Known rows, with every step that occurs
zeso > muzi > bofi > bimiv > kidom: [-1.78, -1.55, -2.60, -1.80, 0.89, 2.74, 3.09, 2.80, -5.03, -4.30, -0.23, 5.07, -4.10, 0.11, -0.36, -0.87, -2.49, -1.61, -3.81, 0.39, 0.92]
bimiv > zogare > muzi: [-1.60, 1.06, 6.11, 2.15, 2.40, -1.59, 0.97, 1.21, 5.17, -1.61, 2.23, -2.38, 1.91, -3.47, -1.46, 4.82, 0.64, -1.59, -5.80, -5.19, -0.76]
zogare > muzi > bofi > bimiv > zeso: [-0.28, 8.83, 3.25, -1.21, -2.06, 5.86, -0.10, 1.46, -1.10, -0.71, 0.78, 1.69, -1.05, 0.12, 3.42, 0.58, 2.22, -1.55, 1.24, -0.91, -2.26]
bimiv > zeso > gavul > muzi: [-3.80, 0.15, -1.32, -0.64, -4.94, -2.19, -2.45, -0.73, 2.79, 2.15, -3.43, -1.13, 1.47, 1.71, 0.87, -0.78, 0.70, 7.30, 2.90, -1.20, -4.81]
zeso > muzi > zogare > bimiv > gavul: [4.41, -6.81, 2.77, -0.95, -1.65, -0.34, -0.15, -1.61, -0.04, -2.99, -0.98, -0.61, 1.29, -2.08, 2.95, 3.43, -2.19, -0.68, 0.23, 1.79, -3.32]
bofi > bimiv: [0.46, 0.86, 2.86, -0.95, 0.83, -2.98, -0.58, 0.27, -1.68, 0.68, 2.57, 1.57, -1.69, 1.79, 2.89, -0.71, -0.70, -1.05, -1.50, -0.04, -0.94]
zogare > bimiv > zeso > gavul > muzi: [-0.24, -1.55, -3.61, 1.85, -4.21, -1.92, -2.20, -1.72, 1.22, 2.37, -2.42, 2.89, 1.10, 3.22, 1.96, 0.95, 1.42, 5.84, 4.50, 0.94, -6.73]
zogare > bimiv > zeso: [1.34, 3.20, 1.17, -0.89, 0.15, -1.36, -2.78, -3.11, 0.24, -3.63, 0.85, 0.80, -1.36, 1.38, 4.14, -0.21, 2.24, 0.33, 0.62, -0.07, -6.03]
gavul > muzi > bofi: [-3.69, 0.44, -1.64, 2.42, 0.90, 1.76, 0.27, 0.01, 2.15, 1.82, 0.79, 0.17, 2.43, 0.86, -2.14, -2.65, 0.36, 1.64, -0.80, -0.45, -1.55]
zeso > muzi > zogare > bofi > bimiv: [3.59, -2.52, -0.69, -0.41, 0.15, -0.86, 0.40, 0.48, -3.08, 0.11, 0.51, -2.22, 1.25, -1.53, -2.03, -0.31, 3.67, 1.86, -2.81, 2.57, 1.94]
zogare > bofi: [-3.41, 2.28, 0.83, 1.31, 3.12, -3.39, -1.49, -3.57, 1.88, -0.93, -0.74, -5.40, 0.85, -0.41, -4.36, -0.24, 4.78, 2.10, -3.02, -1.08, 2.15]
zogare > bimiv: [0.57, 0.51, 0.36, 1.86, 2.20, -3.37, -0.63, -2.91, 0.19, -1.57, 0.83, 1.87, -0.29, 1.39, 1.00, 0.63, 1.66, -0.87, -1.22, -0.18, -3.09]
kidom > muzi: [-0.51, 1.15, 2.10, -2.03, 2.10, -4.67, -1.34, -0.98, -0.24, -0.83, -0.53, -2.87, -0.86, -1.82, -1.51, 2.06, -0.72, -3.19, -2.11, -1.39, 2.02]
kidom > muzi > zogare > bofi > bimiv: [5.40, 0.98, -0.23, 0.34, 2.34, -2.71, 0.09, 0.26, -2.49, 2.81, 1.40, -2.93, 0.69, -1.44, -3.97, 0.40, 2.88, -2.76, -0.16, 2.09, 7.93]
gavul > muzi > bofi > bimiv: [-0.06, -0.60, -1.42, 2.41, 0.38, 2.74, 0.82, 2.18, -1.33, 4.31, 2.85, 4.01, 1.07, 2.68, 0.73, -2.48, -0.71, 0.40, 0.68, 2.14, -1.18]
kidom > muzi > zogare: [2.22, 1.68, 1.08, -2.24, 0.94, -3.71, -0.08, -0.84, 0.92, 0.30, 0.02, -3.82, 0.87, -3.10, -1.99, 0.01, -0.14, -3.66, -1.36, -1.43, 3.67]
muzi > bofi: [-3.00, 4.17, -1.39, -0.47, 2.83, 1.42, 0.66, -1.56, 1.45, -2.53, -1.20, -2.18, -0.63, -0.89, 0.03, -3.03, 0.31, -1.69, -1.87, -3.25, 0.04]
zeso > gavul > muzi: [-4.88, -2.87, -2.49, 2.35, -2.67, -4.06, -0.47, -0.83, 2.83, 4.68, -3.24, -0.29, 2.16, 1.73, -1.97, 0.17, 0.17, 5.56, 1.14, -1.18, -2.28]
zogare > bimiv > zeso > muzi > bofi: [1.98, 1.16, -3.08, -2.62, -0.56, 4.34, -0.95, -0.47, -2.45, -6.72, -1.76, 1.54, -2.04, -0.75, 3.96, -0.63, 0.88, 0.24, 0.31, 0.67, -6.55]
gavul > muzi > zogare > bimiv > kidom: [0.05, -3.01, -2.02, 5.43, -0.13, -2.10, 1.74, -1.32, 2.12, 2.20, 3.36, 5.91, 2.70, 2.23, -4.95, -0.87, 1.65, 0.36, -1.10, 2.31, -0.73]
muzi > bofi > bimiv > zeso > gavul: [0.24, 4.35, -4.50, -3.80, -1.79, 3.16, 0.49, 0.84, -1.83, -1.20, -3.65, 0.41, -3.35, 1.15, 5.32, -3.30, -0.72, 1.27, 4.36, -2.64, -1.89]
zeso > muzi > zogare > bofi > bimiv > kidom: [0.88, -2.84, -1.74, 0.57, 0.38, -1.09, 1.78, 1.27, -3.11, -1.65, 0.66, 0.83, -0.72, -0.96, -5.41, -0.12, 2.86, 0.98, -4.37, 2.35, 5.03]
zogare > bimiv > muzi > bofi: [-0.56, -0.40, -6.34, -1.87, 1.21, 2.29, -0.68, -0.57, 0.31, -3.16, -2.00, 2.77, -2.68, -0.34, 0.76, -0.55, -1.39, -2.40, 1.37, 1.21, 0.25]
bimiv > zeso: [-2.36, 4.81, 3.97, -3.01, -0.66, -2.02, -3.25, -1.78, 1.67, -3.63, 0.10, -3.25, -1.02, -0.45, 3.20, -1.54, 1.38, 1.25, -1.25, -2.37, -3.71]

Rows
[1.41, -4.84, 2.88, -3.36, -1.11, 4.05, 1.19, 2.61, -3.91, -3.02, -1.23, -0.55, -2.00, -1.01, 5.40, 1.71, -5.36, -1.12, 0.25, 1.12, -1.33]
zeso > muzi > bofi > bimiv > gavul
[3.27, 0.98, -0.82, 1.35, 1.10, -2.10, 0.34, -2.91, 1.70, -0.70, 1.66, 1.19, 1.44, 0.06, 0.09, -1.30, 2.33, -2.05, -0.38, -0.22, -1.75]
muzi > zogare > bimiv
[-1.06, -0.78, 0.98, 2.40, -1.59, -2.32, -0.64, -0.50, 3.98, 3.98, 2.24, -0.65, 4.59, 0.24, -2.62, -2.23, 1.54, 2.18, -1.37, 0.29, -1.38]
gavul > muzi > zogare
[0.87, -0.93, 3.63, -1.33, 1.03, 3.25, 1.13, 0.88, -1.14, -1.03, 0.11, -0.72, -1.80, 0.34, 4.40, -0.17, -4.66, -2.90, 2.05, -0.67, 0.42]
muzi > bofi > bimiv > gavul
[1.74, 1.88, -0.66, 0.47, 2.51, -3.45, -0.16, -2.23, 1.02, 0.82, -0.96, -6.84, 1.97, -3.42, -6.82, 0.84, 4.08, -1.74, -1.51, -0.42, 7.16]
kidom > muzi > zogare > bofi
[-2.41, 0.32, 1.78, 0.14, 1.56, -3.20, 1.02, 0.34, -2.13, -1.08, 2.27, 4.35, -3.62, 1.97, -0.50, -0.57, -1.16, -2.14, -3.20, -0.38, 1.44]
bofi > bimiv > kidom
[-2.06, 2.10, -2.17, 0.08, 3.01, 1.85, 3.06, 0.99, -2.16, -2.10, 1.23, 4.38, -4.05, 1.38, -0.71, -2.76, -1.61, -3.23, -2.05, -1.16, 2.75]
muzi > bofi > bimiv > kidom
[-0.46, -4.17, 5.25, 1.65, -2.82, -1.07, -0.93, -0.60, 5.01, 3.42, 1.55, -2.87, 4.72, -0.50, -0.37, 0.45, -2.31, 1.84, 1.01, 0.87, -0.72]
bimiv > gavul > muzi > zogare
[-1.55, 2.82, -0.52, -5.05, -1.19, 3.77, -1.64, 0.46, -0.98, -6.90, -2.79, -2.81, -1.81, -2.13, 3.17, -1.65, 0.29, 1.28, -1.75, -1.53, -4.46]
bimiv > zeso > muzi > bofi
[2.98, -1.99, 2.57, -2.95, 1.45, 2.34, 1.07, 1.81, -3.34, -0.11, -0.38, -1.05, -2.36, -1.25, 3.03, 2.27, -5.93, -5.90, 3.20, 0.45, 4.19]
kidom > muzi > bofi > bimiv > gavul
[2.98, -5.03, -1.12, 3.45, 3.35, 2.89, 2.34, 5.44, 1.12, 2.32, 5.48, 3.27, 1.19, 0.06, 1.35, -1.44, -3.31, -0.77, -1.67, -0.38, -0.75]
gavul > muzi > bofi > bimiv > zogare
[-0.57, -0.98, -2.88, 2.22, -3.86, -1.40, -2.02, -0.14, -0.74, 5.26, -1.94, -0.50, 1.43, 3.29, -0.69, -0.01, 3.58, 8.23, 3.98, 2.12, -0.80]
zogare > bofi > bimiv > zeso > gavul > muzi
[0.44, 2.96, -1.03, -0.88, 2.47, 2.28, 1.31, 0.87, -1.98, -0.83, 1.13, 1.93, -1.89, 1.11, 2.67, -3.03, -0.92, -2.36, -0.35, -0.78, -0.01]
muzi > bofi > bimiv
[0.39, -4.69, -0.06, 4.03, 0.36, 3.31, 0.40, -1.26, 1.57, 1.64, 0.53, 1.92, 2.26, 1.55, 1.09, 1.96, -2.47, -0.05, 3.59, 2.44, -3.25]
zogare > bimiv > gavul > muzi > bofi
[-3.24, 2.97, -2.44, -1.08, 3.70, 0.23, 2.44, -0.05, -0.91, -3.51, -1.43, -0.08, -3.53, -1.76, -4.92, 0.28, -1.95, -5.85, -2.47, -2.53, 5.88]
bimiv > kidom > muzi > bofi
[-4.53, 7.08, 2.06, 1.10, 0.87, 3.34, 1.48, -0.99, 2.80, -0.71, -1.28, -1.24, 1.46, -1.86, -2.65, 1.48, 2.73, -1.97, -2.08, -3.52, -0.52]
zogare > muzi > bofi
[-1.57, -0.04, -3.29, -1.86, 0.09, -2.09, -2.19, -1.51, 3.52, -0.53, -2.00, -5.65, 0.95, -2.87, -5.91, -1.01, 2.91, 1.54, -1.15, 0.82, 6.02]
bimiv > muzi > zogare > bofi
[2.33, -1.79, -1.39, -4.49, -2.18, -1.29, -1.51, 2.09, -0.07, 1.21, 1.10, 1.39, -1.20, -0.55, 1.65, -1.67, -2.39, -1.31, 0.36, 2.12, 2.53]
bofi > bimiv > muzi > zogare
[-3.09, -2.80, 2.57, 1.79, -0.25, 3.09, -0.16, 0.20, 3.25, 1.34, 0.13, -1.90, 2.59, 0.05, -0.17, 0.37, -3.35, 0.63, 1.58, 0.08, -1.25]
bimiv > gavul > muzi > bofi
[3.94, -5.95, 3.51, -1.47, -1.31, 0.35, -0.15, 0.47, -1.71, -0.51, -0.40, -4.40, 1.44, -2.31, 0.02, 2.57, -0.05, 1.54, -0.44, 3.14, 2.75]
zeso > muzi > zogare > bofi > bimiv > gavul
[0.19, -0.30, 1.42, -1.34, 2.00, -4.01, 1.27, 1.41, -4.52, -0.15, 1.82, 3.66, -4.24, 0.64, -1.88, 2.07, -2.71, -4.82, -2.13, 0.66, 4.69]
bofi > bimiv > kidom > muzi
[0.36, -6.57, 4.12, 3.88, -1.12, -1.75, -1.50, -1.71, 1.99, 2.32, 1.94, 1.76, 2.69, 2.17, 1.25, 3.79, -1.81, 1.72, 2.18, 3.23, -4.48]
zogare > bimiv > gavul > muzi
[-3.39, 5.31, 0.91, 2.00, 0.58, 4.02, 3.82, 1.49, -1.07, -0.28, 0.96, 5.35, -1.99, 0.49, -3.43, 1.71, 0.95, -3.73, -2.27, -1.34, 2.91]
zogare > muzi > bofi > bimiv > kidom
[0.22, -1.42, 1.41, -2.62, -1.31, -1.82, -0.58, -0.46, 0.69, -2.73, -1.10, -2.56, 1.34, -2.81, -0.40, -0.82, 0.60, 1.01, -4.08, -0.94, -1.98]
zeso > muzi > zogare
[2.86, 2.02, -1.40, -2.02, 2.87, 1.20, 0.96, 1.74, -3.97, 0.58, 0.68, 0.94, -2.45, -0.56, 1.48, -0.35, -2.34, -5.81, 0.59, 0.14, 3.49]
kidom > muzi > bofi > bimiv
[1.55, -3.96, -5.57, 4.31, -2.67, -2.52, 0.90, -1.62, 2.82, 5.66, -1.75, 3.00, 3.96, 1.80, -1.75, -0.42, 1.51, 4.24, 3.62, 0.98, -2.87]
zeso > gavul > muzi > zogare > bimiv
[0.51, 1.08, -5.18, 1.28, 4.64, 0.48, 2.75, -0.65, -2.24, -3.20, -0.78, 4.25, -3.62, -0.43, -3.67, 1.39, -1.15, -6.56, -0.65, -0.08, 3.99]
zogare > bimiv > kidom > muzi > bofi
[-0.01, 0.29, -7.79, 1.86, -2.72, 3.39, 0.04, -0.86, 0.61, 1.25, -3.66, 3.16, 0.83, 2.54, 1.41, -1.23, 1.04, 4.42, 5.67, 0.21, -5.10]
zogare > bimiv > zeso > gavul > muzi > bofi
[0.86, 2.23, -0.54, 0.01, -1.87, 4.29, -1.11, 2.48, -1.25, 2.34, 2.75, 2.86, 0.29, 2.59, 3.67, -3.62, -0.08, 1.75, 2.64, 2.16, -3.57]
gavul > muzi > bofi > bimiv > zeso
[-1.10, 7.18, -1.46, -1.99, -3.96, 5.03, 1.05, 1.13, -0.71, 0.17, -3.93, 1.66, -1.58, 0.09, 2.97, 1.25, 1.27, 1.23, 4.02, -2.93, -1.89]
zogare > muzi > bofi > bimiv > zeso > gavul
[-3.00, -4.94, 6.28, 1.79, -1.85, -2.05, -1.79, -0.68, 3.47, 2.60, 0.80, -2.04, 3.01, 0.77, 0.41, 2.55, -2.78, 2.94, 0.35, 0.82, -2.28]
bimiv > gavul > muzi
[-1.47, 2.62, 2.29, 2.12, 3.87, 3.71, 2.85, 1.86, 5.13, -2.76, 1.17, -1.96, 1.39, -4.03, -2.04, 2.77, 0.40, -3.61, -4.95, -6.19, 0.30]
bimiv > zogare > muzi > bofi
[-4.09, 1.79, -5.11, -0.47, -3.44, 2.79, -0.66, -0.16, 2.64, 1.29, -4.27, -0.85, 1.03, 0.85, 0.60, -2.76, 0.37, 5.73, 3.96, -2.13, -3.35]
bimiv > zeso > gavul > muzi > bofi
[3.01, 1.25, 0.37, 1.79, 1.84, -1.54, 0.32, -1.16, -0.33, 2.20, 2.19, -2.33, 1.61, -0.14, -2.62, -2.11, 4.51, -0.07, -0.94, 1.17, 4.02]
muzi > zogare > bofi > bimiv
[0.71, -2.68, 6.90, -1.81, -0.34, -1.55, -0.99, 0.30, -0.96, -0.15, 1.37, -0.51, -1.08, 1.08, 4.99, 1.89, -4.11, -1.24, 0.92, 0.26, -1.01]
bofi > bimiv > gavul
[-0.83, -1.85, -1.83, -1.66, 0.38, -2.12, -2.64, 0.56, -1.32, 1.01, -0.32, -0.92, -1.85, 0.22, -2.05, 1.08, 1.26, 1.45, -0.45, 3.37, 4.81]
zogare > bofi > bimiv > muzi
[-1.91, -2.05, -5.33, 4.56, -1.97, -2.68, 0.60, -2.08, 4.13, 6.14, -3.52, -4.03, 5.04, -0.09, -7.31, -0.88, 4.92, 7.22, 1.42, -0.33, 2.75]
zeso > gavul > muzi > zogare > bofi
[0.90, 3.75, 1.82, -0.79, 0.45, -0.72, -2.62, -1.39, -1.58, -0.93, 0.98, -2.52, -1.22, 1.44, 1.38, -1.26, 4.27, 2.39, 0.08, 1.10, 0.31]
zogare > bofi > bimiv > zeso
[0.19, -6.49, 6.70, 1.64, -2.49, -1.48, -1.34, 1.42, -0.15, 4.86, 3.00, 1.46, 1.71, 2.94, 3.39, 2.16, -3.99, 1.88, 1.89, 3.28, -1.87]
bofi > bimiv > gavul > muzi
[2.52, 3.21, -5.08, -5.28, -1.60, 2.28, 0.15, 2.00, -3.82, -0.23, -4.35, 0.11, -4.07, -0.27, 4.24, -0.65, -2.30, -1.16, 5.28, -1.66, 1.67]
kidom > muzi > bofi > bimiv > zeso > gavul
[4.33, 0.25, 2.60, -5.33, -3.70, 0.73, -1.80, 2.05, -2.96, -2.50, 1.30, 0.18, -0.66, -0.90, 5.47, -2.03, -0.26, 1.40, -1.04, 1.43, -3.78]
bofi > bimiv > zeso > muzi > zogare
[0.15, -0.28, -0.67, 1.21, 3.31, -3.96, 0.85, -0.12, -4.17, 0.68, 0.70, 0.37, -2.95, 0.23, -6.30, 2.62, 1.40, -3.01, -2.16, 1.59, 8.66]
zogare > bofi > bimiv > kidom > muzi
[3.59, -2.53, 3.36, 0.43, 0.18, -1.03, -0.01, -2.81, 2.65, -1.20, 1.00, -1.17, 1.81, -0.78, 1.98, 1.48, -1.20, -2.47, 1.69, 0.08, -1.41]
muzi > zogare > bimiv > gavul
